Every row comes from one small tree of marks. Brackets hold a mark, then the marks that hang from it, in the order of their numbers. Every link used is in the known rows. Which tree was each row made from?
Known rows
{J92 {J932 {J94 J982} {J135 J418}}}: [  3  24   9  -8   5  -4 -10   8  -8  -3  10   2  28  17 -12   4  -3  -2
   3   4  10  13  -6  -4  -6   3 -14   3 -23  19  18 -15  -1  11  -3  -6]
{J982 J94 J393}: [-11   4  10  -9   9  -3  -7  18 -16  -1   7   0  44  -2   3   5  -9 -10
 -12  -6  -1  19  -6 -15  -1   0  -3  14 -17  -9  24  22  16   6  -8   3]
{J92 {J932 {J135 J418} J229}}: [ -5  30  11  -7  10  -2 -12  11   1 -10  13  -2  12  17 -14   0  -1  -4
 -35  11  14   3  -7  -9  -6  12 -10   5 -37   8  26 -14  -3   7   4  -6]
{J418 {J229 J932}}: [-12   4  13  -3  -2  -4 -10   9 -12 -10   0  -4  11  11  -4   8  -5  -2
  -8  11  -1  21   0 -15  -2  21  18   8 -11 -12  14  12   5   5   3  -6]
{J135 {J418 J229} {J932 {J94 J982}}}: [ -7  17  14 -11   1  -3 -10   5 -20   0   2  -4  21  26 -10   6  -3  -1
  11  -4   6   8  -6 -12   1  12 -18   3 -25   1  17 -16   2   9   2  -7]
{J229 J932}: [ -9   9  11  -6   7  -2 -12  12 -13 -10   1  -1  20   1   0  10  -6  -3
  -5   7  -1  16  -2 -16  -9  14  22   7  -8 -15  18   8   8   6   1   2]
{J932 J92 {J94 J393} J135 J229}: [-21  19  22   0   8  -8  -4  15  -5   4  -1  -3  24  14 -16   2   0 -14
 -14   7  -3  11   3  -7 -12   9   8  10   2  19  19  11   0   7  -3  -6]
{J418 {J229 {J932 J92 J135}}}: [-13   9  13   0  -3  -5  -5  15  -2  -7   3  -5   5  17 -13  11  -3  -7
  -8  19  -1  25   0 -15  -9  25  20  12  -9   3  11   7  -1   8   1 -12]
{J229 {J932 J94 {J135 J418}}}: [  5  14  12  -4  15  -2 -14   9 -12  -1   7   0  12  19  -7   5  -4  -5
 -17   6   0  15 -12  -9 -13  15  12   8 -25   3  19 -12  -4  11   2   2]
{J135 J418}: [  2  19   9  -8  12   4 -13  11 -11  -3  10   2  25   8   0   3  -5  -5
 -10   4   5   3  -7 -13  -5   5 -12   4 -13  -9  28  -8   9   8   3   3]
{J92 {J932 {J94 {J393 J982}} J229}}: [-26  14  19  -6   6 -10  -7   6 -16  -2  -1  -4  32  10 -14  -2  -6  -3
   6  -6   4  13   9 -11  -3   6  10   4   0  12  21  12   1   9  -1 -10]
{J92 {J932 J94 J229}}: [-24  17  15  -6  11  -7 -14   6 -11  -8   8  -3  26  10 -13   1  -4  -4
 -24  -2  10  -1  -4  -9  -1   6   6   4 -21  10  20   9   5   7   2  -5]
{J932 J135 J229}: [-15  20  17 -10   7  -2 -10  18  -5  -8  10  -2  23   8 -12  -1   1 -10
 -41  22  -1  -1   4 -10  -9   7   1  13  -8  -1  26  -1   4   6   2  -3]
{J982 {J393 {J94 {J932 J135}}}}: [-13  14   9 -15  10  -5  -7  22  -7  -2  10   3  16  -9  -3   1  -8 -14
 -29  21  -9  25  -4 -10   2 -15  -3  14 -17  -2   8  -9   4  12  -6   3]
{J229 {J932 J94 J135}}: [ -7   9  14  -6  11  -5 -13  11 -14  -5   7  -1  16  10  -8   7  -4  -7
 -20  10  -4  17  -3 -10 -12  13  24  13 -11   1  13   4  -2  10  -1   1]
{J135 {J418 J229} {J932 J92}}: [ -9  20   9  -6   6   0 -10  10  -6  -1   6  -4   5  25 -11  10  -5  -4
   2  -3  11  10 -10 -22  -1  20 -15   5 -27  -1  21 -14   1   8   3 -10]
{J393 {J982 J94}}: [-14   0  12  -9   6  -3  -8  16 -20   3   7  -1  50   3  -3   2 -10  -8
  -1  -5   2   6   1 -16  -5   3   9  11  16 -10  32   8  14   9  -4  -5]
{J982 {J393 {J94 J932}}}: [-18   9  10 -14  10  -5  -9  18 -12  -1   6   3  22 -13   2   3 -10 -12
 -16  12  -7  21  -6 -12   6 -16  -1   7 -13  -9  10  -4  11  11  -5   4]
{J932 J92 J94 J229}: [-28   9  18  -4   9  -5 -11  13 -10   3   6  -2  35  12 -13   3  -2  -8
 -17   0   3  -5  -3 -11  -7   8   9   3   2   9  26   8  12   8   0  -5]
{J229 {J932 {J94 J982} J135}}: [ -7   8  16  -8   0  -6  -8  13 -16  -4   1  -1  31  10  -9  10  -1  -5
   2  14  -6  19   2  -7 -15  10  21   8  -1   5  15   0   2   9  -4  -4]
{J932 {J94 J982} J135}: [ -7  14  15 -12   2  -4  -7  15 -16  -1   7   1  39   8  -9   2  -1  -8
  -1  14  -6   7   5  -5  -9  -3   0  11   6  10  19  -2   6  10  -5  -1]
{J92 {J932 J94}}: [-13  15   9  -7  12  -5 -15   5 -14  -6   9   1  25   7  -6   4  -7  -4
  -6  -5  10   9  -5 -10   0   4   4   7 -18   8  15  11   4   9  -1   0]
{J393 J94 J982}: [-21  -1  14 -20   9  -4 -10  17 -14   1   8   2  43   0  -4   1 -10  -3
  -3   8   1  -2   3 -13  -3  -8  10   9  16  -3  29 -16  10  11  -3  -8]
{J94 J393}: [ -6  19  15  -7   6  -2  -6  12 -12  -4  -3   1  25  -1   2   5  -5  -8
   2   3  -3  17   6 -11  -4   3   0  10   5  -7  18  16   8   4  -1   3]
{J472 {J92 {J932 {J135 {J418 J229}}}}}: [ -1  35   8   1   4  -4  -4  10   4  -8  20  -2  -8  26 -11   2  -3   0
 -15   3  22  21  -5 -11  -2  12 -18  10 -32  15  10  -2 -11  13   1 -16]
{J135 {J418 J229} {J932 J92 J94}}: [-11  16  11  -5  10  -3 -12   5 -12   4   7  -5   8  30 -14   7  -6  -5
   1 -11  10  10 -14 -18  -1  17 -12   6 -26   6  17 -11   0  11   2  -8]
{J393 J982}: [-12   9  12 -15   5  -1 -10  16 -17  -3   8   1  39   1  -4   1  -8  -6
   4   7  -3   6  10 -17  -8   1   3   9  14 -10  28   2  10  12   0  -3]
{J932 J92 J94 {J135 J418} J229}: [-11  19  16  -4  13  -2 -11  15  -3   6  11  -1  24  23 -17   0   0  -9
 -29   6   4  -4  -9  -8 -12  10  -5   5 -15  16  28 -12   2  11   1  -7]
{J472 J92 {J94 {J932 J229}}}: [-34  29  18   9   8  -7  -6  18 -10   0  12  -2   6   0  -4   0  -2  -8
 -23  -7   6  -1  -5 -11  -1   1 -10   1   6  -8  13   0   8   8   1  -8]

Write each row's tree
[-11  19  15  -5  -1  -8  -4   5 -15  -3  -6   0  35   5  -5   8  -5  -2
  31  -5   5  22   6  -5  -1   1   1   2  -3  15  11  14   5   6  -5  -5]	{J92 {J932 {J94 J393 J982}}}
[-24  13  14 -12   0 -10  -6  10 -13  -8   3  -2  45   5 -11   3  -3  -1
  -2   2   3  15   2  -8  -1  -2  -5   1 -32  14  18  14  10   8  -6  -6]	{J92 {J932 {J94 {J982 J393}} J229}}
[-16  18  24  -7  -1  -8  -2  14 -13   1  -5  -3  38  11 -14  -1   3  -8
  -4  13  -8  11  11  -2 -10   2   3   8   5  13  20   7   3   5  -3  -6]	{J932 {J94 J393 J982} J135 J229}
[-15  -3  14  -9  -9  -9  -4  10 -20  -5  -5  -4  34  10  -6   8  -5   0
  17   6  -9  34   4 -12  -2  11  10   6 -22   0   8  20   8   9  -5  -6]	{J418 {J229 {J932 {J94 {J982 J393}}}}}
[-17   4  13  -1  10  -6 -12  10 -13   0   1  -1  25  10  -5  13  -6  -5
   5  -4   0  15  -7 -15 -12  16  31   4  -4   4  16  10   7  10  -1  -3]	{J229 {J932 J92 J94}}
[-21   5  12 -15   8  -5 -10  18 -16   2   7   2  31  -8  -4   0 -10  -9
  -3  12  -5   7   2 -14   2 -13  11   4  22 -10  19 -19   9  13  -1  -5]	{J393 {J94 J932} J982}
[ -1   8  11  -1   2   0 -11   7 -11  -7   1  -3   8  19  -4   7  -5   0
  -8   7   3  19  -7 -14  -3  23   5   4 -25 -12  18  -2   3   7   6  -5]	{J135 {J418 {J229 J932}}}
[ -7  25   7  -8  14   2 -13  12  -7  -2   8  -1  14  15  -7  13  -6  -5
   4  -7  12   5 -12 -22  -8  13 -13   4 -23  -4  26 -19   4  10   1  -3]	{J135 J418 {J932 J92}}
[-27  20  14   0   3  -4 -10  18  -5  -2   4  -2  19  -1  -9   4  -2 -13
 -18  13  -2   5  -1 -16  -4   5   7   0   9  -6  20   2  12   9   3  -4]	{J94 {J932 J92 J229}}
[-16  23  15 -11  -5  -6  -2  22  -8  -6   3  -1  29  -5 -10   0   1 -13
 -17  29 -14  22  10 -11  -5  -7 -10   7 -11  -3  15   2   8   9  -3  -2]	{J94 {J932 J135 J229} {J982 J393}}
[-23   9  11 -11   6  -6  -6  24  -4   7  10   2  23  -1 -12   4  -9 -13
  -3  19  -4  12   1 -14  -6  -9  13   8  24   6  18 -25   2  16  -5 -10]	{J393 {J94 {J932 J92 J135}} J982}
[-18  13  18 -15   0  -8  -4  19 -14  -2   5  -1  45   7 -13  -2   1  -8
 -18  15  -9  12   7  -7  -9  -4  -6  11 -19  12  21   8   7   9  -6  -4]	{J932 {J94 {J982 J393}} J135 J229}
[-18   0  12  -7  -2  -8  -4  14 -14   1  -4  -1  44   4  -4  16  -6  -3
  26  -3  -7  30  -1 -16 -13   6  19   1 -12   6  13  17  12  11  -9  -6]	{J229 {J932 J92 {J94 {J982 J393}}}}
[-18  18  13  -1   0  -5  -2  16 -12   6  -5   0  23  -6  -5   5  -9 -14
  30   4 -10  26  11 -20  -6   2   9   3  34  -3  15   7   7  12  -2  -5]	{J94 {J393 J982} {J932 J92}}
[ -7  25  13  -5  15  -4 -15   7  -4  -5  14  -2  15  22 -17  -2  -1  -4
 -33   4  13   0 -10  -5  -6  10  -9   5 -38  16  23 -13  -5  10   3  -5]	{J92 {J932 J94 {J135 J418} J229}}
[-23  27  10   4  10  -8  -7  12  -7  -7  16   1   9   6  -1   7  -7   0
  -1 -21  23   8  -8 -12  -1   4 -13   6 -12   7  11   7   3   8  -4 -11]	{J472 {J92 J932} J94}
[-26  17  16   5   1  -8  -2  18 -15   9  -6   0  20  -5  -4   5 -10 -13
  34 -10  -5  18   6 -16  -2   3  -5   3  31  -2  15  -1  10   8  -5  -7]	{J472 {J94 {J393 J982} {J932 J92}}}
[-10   4  17  -6  -8  -8  -6  10 -15  -5   0  -5  23  19 -13   7  -1  -2
   1  17  -7  24   4  -6  -7  17  18  10  -7   6  10   4  -1   8  -1  -9]	{J418 {J229 {J932 {J94 J982} J135}}}
[-21  17  15  -9  -6  -6  -4  19 -12  -5  -1  -2  36  -9  -5   2  -1 -10
  -4  18 -13  19   7 -12  -1  -6  -7   0  -9 -10  17  10  16   8  -2  -1]	{J94 {J932 J229} {J982 J393}}
[-29   9  13   4   3  -7  -5  21  -9   4   3  -4  35  -3  -6   4  -6 -17
 -19   0  -4  19  -8 -17  -1   4   4   5 -10  -6  20  20  17   8  -6  -3]	{J982 {J94 {J932 J92 J229}} J393}
[ -3  35  17   2   7  -2  -6  14  -4   0   0  -2   3   7  -9  -2   1 -14
 -25  18  -6  18   0  -8  -4   6 -11   4  -9  -4  18 -10  -2   6   4   1]	{J94 J393 {J932 {J135 J418} J229}}
[-15  29  21  -4  -8  -7   0  18  -7  -3  -7  -3  20  -2 -11   1   3 -14
  -4  26 -12  21  13  -6  -6  -1   1   4  11  -1  15   2   5   5  -1  -4]	{J94 J393 {J932 J135 J229} J982}
[ -9  20  14  -8   7  -9  -5   9 -14  -1   4  -1  23  10 -13   1  -8  -8
  11  -1   3  27  10 -10  -8   3   6  13  -1  19  14   6  -8  12  -6  -6]	{J92 {J932 {J94 {J393 J982}} J135}}
[-21  19  16  -6   5  -3  -7  21   1  -4   8  -2  25  10 -15   4   1 -12
 -28  19   0   0   1 -13 -12  10   5  10  -3   7  27   0   5   7   0  -8]	{J932 J92 J135 J229}
[-16   5  15   1   0  -8  -7  11  -8  -1   4  -5   9  21 -16   9  -4  -8
  -7  10  -2  23  -3 -12  -9  23  24  12 -10  12   9   8  -3   9  -1 -10]	{J418 {J229 {J932 J92 J94 J135}}}
[-22   7  18 -15   1  -7  -6  15 -18  -1   1  -2  52   4  -8   0  -1  -5
  -7   6  -7   9   5  -8  -5  -5  -6   4 -14   5  23  14  15   9  -5  -3]	{J932 {J94 {J982 J393}} J229}
[-21  18  16   1   2  -7  -4  15 -21   4  -5  -1  18  -7  -1   0 -10 -11
  22  -7  -8  18   7 -14   0  -1 -10   5  24 -11  15  -2   8   7  -3  -2]	{J472 {J94 {J393 J982} J932}}
[-12  30  10  -2  12  -8  -7  11  -5  -5  21   0   7  14 -10   4  -4  -5
 -16  -4  16  17  -3 -10  -9   1   1  13 -16  21   6  10  -9  16  -5  -9]	{J472 {J92 {J932 J94 J135}}}
[  2  27  10  -1   2   1  -9  13  -7  -1  11  -2  -3  13  -9  -2  -3 -13
 -23  22  -3  20  -5 -10   2   8 -19   9 -13  -6  11 -13  -3  10   5  -2]	{J94 {J932 {J135 {J418 J229}}}}
[-20  14  13 -11   4  -5  -8  12 -16   2   1  -2  37  12 -10  15  -4  -6
  23  -6   3   6  -3 -18  -9   4   3   4   0   8  18  -7   8  10  -5  -7]	{J135 {J932 J92 {J94 J982}}}
[-10   7  19  -3  -2  -8  -5   8 -21  -1 -14  -2  35   4  -1  11  -4  -2
  30  -1  -7  27   5  -8  -9   9  26   1   5   1  13  16   8   5  -4  -2]	{J229 {J932 {J94 J393 J982}}}
[-24  14  16  -9  -1  -9 -10   8 -13  -7   3  -3  41  10 -13   3  -1   1
  -1   2   9   1   2  -6  -2   4   3  -2 -12  12  21   5  10   7   0  -9]	{J92 {J932 {J94 J982} J229}}
[-10  13  18  -7   0  -6  -4  10 -20   3  -8   1  42   4  -2   5  -3  -5
  23   0  -6  16   8  -5  -4  -2   2   4  13   5  16  14  11   6  -5   0]	{J932 {J94 J393 J982}}
[ -5  15  12  -1   5  -2  -8  11  -5   7  11  -1  14  28 -16   1  -3  -9
 -12   6   4   9  -8  -8  -4  16 -12  10 -16  17  17  -7  -2  11   0  -9]	{J932 J92 J94 {J135 {J418 J229}}}
[-25  15  19 -12  -2  -8  -6  21  -6  -2   4  -1  28  -2 -12   1   1  -9
 -26  31  -5   2   1  -3  -1 -12   6   3   9   1  19 -26   7   7  -1  -7]	{J393 {J94 {J932 J135 J229} J982}}
[ -7  24  15  -6  -1  -9  -3   9 -10  -4  -2   0  28   8 -10   6  -3  -5
  18   6   4  27   6  -3  -6   1   1   9  -7  21   9   9  -2   7  -7  -6]	{J92 {J932 {J94 J393 J982} J135}}
[ -6   7  10   2   0  -2  -9   9  -4  -3   0  -3  10  21  -7  12  -5  -1
   4   4   7  18  -9 -17  -6  27  10   0 -18  -3  19   0   5   8   4 -11]	{J135 {J418 {J229 {J932 J92}}}}
[-23  14  18  -5  10  -5 -10  17  -5   2  10  -2  27  16 -18   1   0 -12
 -30  10   0  -2  -1  -9 -11   8   8  11  -2  16  23   2   3   9  -2  -7]	{J932 J92 J94 J135 J229}
[-16   6  11  -4   5  -4  -9  17 -21   4   6  -2  37  -5  -3   2 -10 -14
  -2   0  -4  15  -1 -17  -1   0   7   7  22 -17  23   4  13  11  -2  -2]	{J393 {J982 {J94 J932}}}
